Each row was made from one walk, in order. Every step used is in the known rows, and no mark comes twice. Write each row's walk.
In the rows, 128 means zero.
Known rows:
gorode loba: [ 95 105  92 129 105 125 115  98 119 152 135 103 117 145  98 191 136 106
 126 145 107]
sidesu ruru loba gorode ladumi funin: [126 122 127 116  70 166 117 113  56 143 140 140 142  72 111 144 126  79
  77 139 135]
loba ruru: [128 138 113 120 137 136 119 154 137 107 149 126 117 154 134  83 153 120
 159 186 158]
loba ruru sidesu funin ladumi gorode: [113 165 122 189  68 131  82 152 127 119 152 118 149 157 110 111  99 139
 101 168 141]
sidesu funin ladumi: [117 191  99 150 133 166  90 125 130 118 138 142 136 128 108 108 102 123
 120 117 141]
funin sidesu ruru loba gorode ladumi: [128 116 103  94 103 142 155  97  13 109 138 134 180 113 115 138 143 117
  85 186 118]
sidesu ruru ladumi gorode loba: [ 85 100  89 171  38 128 102  93 116 153 149  78 139 143  79 196 141 109
 105 170 113]
ladumi gorode: [118 114 138 176  70 110 108 130 125 121 137 116 154 143 131 150  94 145
  99 153 120]
ruru loba gorode ladumi funin sidesu: [137 109 157 103 113 133 107 132  54 152 126 176 153 135 129 131 163  91
  88 150 128]
ladumi funin sidesu: [139  97 170 117 121 127  85 146 106 165 118 181 133 150 137 122 167  94
 108 125 136]
ladumi funin sidesu ruru loba: [144  72 109  99 114 161 114 109  91 166 110 147 155  85  91 183 178  76
 105 200 121]
sidesu ruru: [128  61 101 118  96 161 102  96 123 154 114 137 146 103 108 137 162 111
 124 163 135]
funin ladumi gorode: [113 148 124 166  84 114  77 134 133  95 139 127 173 152 111 136  87 136
  97 155 114]
funin ladumi: [122 179 109 117 145 133  84 132 136  91 133 142 152 142  96 109 112 118
 125 129 118]
loba gorode ladumi funin sidesu: [135 107 164 109 110 130 100 136  59 149 128 179 147 149 140 115 159  98
  91 134 134]
ladumi gorode loba ruru: [100 113  92 144  93 125  99 135 128 122 158 102 124 175 113 137 141 112
 143 209 140]
gorode ladumi funin: [123 143 146 109  69 148 111 122  90 120 136 148 119 102 107 130 109  90
  99  89 131]
funin sidesu ruru: [134  38 116 105 109 151  88 103 106 169 104 166 158 134 115 128 191 107
 121 176 134]
gorode ladumi funin sidesu ruru loba: [142  79 105  85 103 162 121 101  72 148 112 149 162  88  83 180 172  76
 102 194 116]

Write each row's walk:
[110 194  95 151 115 154  87 146 123 135 148 121 118 153  87 100 131 115
 126 147 145]
gorode loba ruru sidesu funin ladumi
[117 152 114 176  90 157 133 150 111 188 153 105  79 138 114 106 155 127
 129 151 168]
gorode loba ruru sidesu funin
[141  88  88 106 117 161 134 100 102 147 115 121 155  74  86 184 158  93
 114 200 118]
sidesu ruru loba
[ 96 138  81 156  92 142  86 132 129 120 162 105 124 171 110 131 129 110
 139 203 146]
sidesu funin ladumi gorode loba ruru
[126 144 138 119  81 154 126 125  56 130 145 136 135  79 116 141 114  86
  79 125 133]
ruru loba gorode ladumi funin
[118 136 132 144  81  96 122 178 116 149 148  88 102 178  90 105 181 125
 131 193 140]
ladumi gorode loba ruru sidesu
[123 136 141 150  56 172  99 131 126 162 143 117 110  78  98 120 161  76
 107 110 158]
sidesu ruru ladumi funin
[124 129  96  99  99 147 162  93  23 101 142 120 174  99 111 141 127 117
  87 179 116]
sidesu ruru loba gorode ladumi
[107 121  88 121 121 134 110 133 129 124 154 107 109 167 113 126 156 104
 158 197 144]
gorode loba ruru
[137  89 102 138 144 152 142 118  50 172 132 125 177  85 143 151 167 107
  81 227 132]
funin sidesu ruru loba gorode
[112 147 118 191  69 149 126 150 110 185 154  99  88 144 114 113 144 131
 119 158 166]
ladumi gorode loba ruru sidesu funin
[ 83 127  84 172  67 131  81  99 119 144 146 102 139 155  88 198 101 114
 101 156 108]
sidesu funin ladumi gorode loba
[ 85 131  96 175  59 120  84 113 114 154 147  93 133 162  79 186 114 117
  98 159 109]
ruru sidesu funin ladumi gorode loba
[124 122 154 127 100 133  88 148 104 163 139 152 123 161 116 115 193  84
 120 147 148]
gorode loba ruru ladumi funin sidesu
[134  99  93 143 138 158 148 117  59 164 137 113 170  69 139 156 151 108
  84 222 131]
sidesu ruru loba gorode
[121 192 116 150 102 142 144 152 131 106 168  84 114 140 107  70 178 118
 153 159 168]
loba ruru ladumi
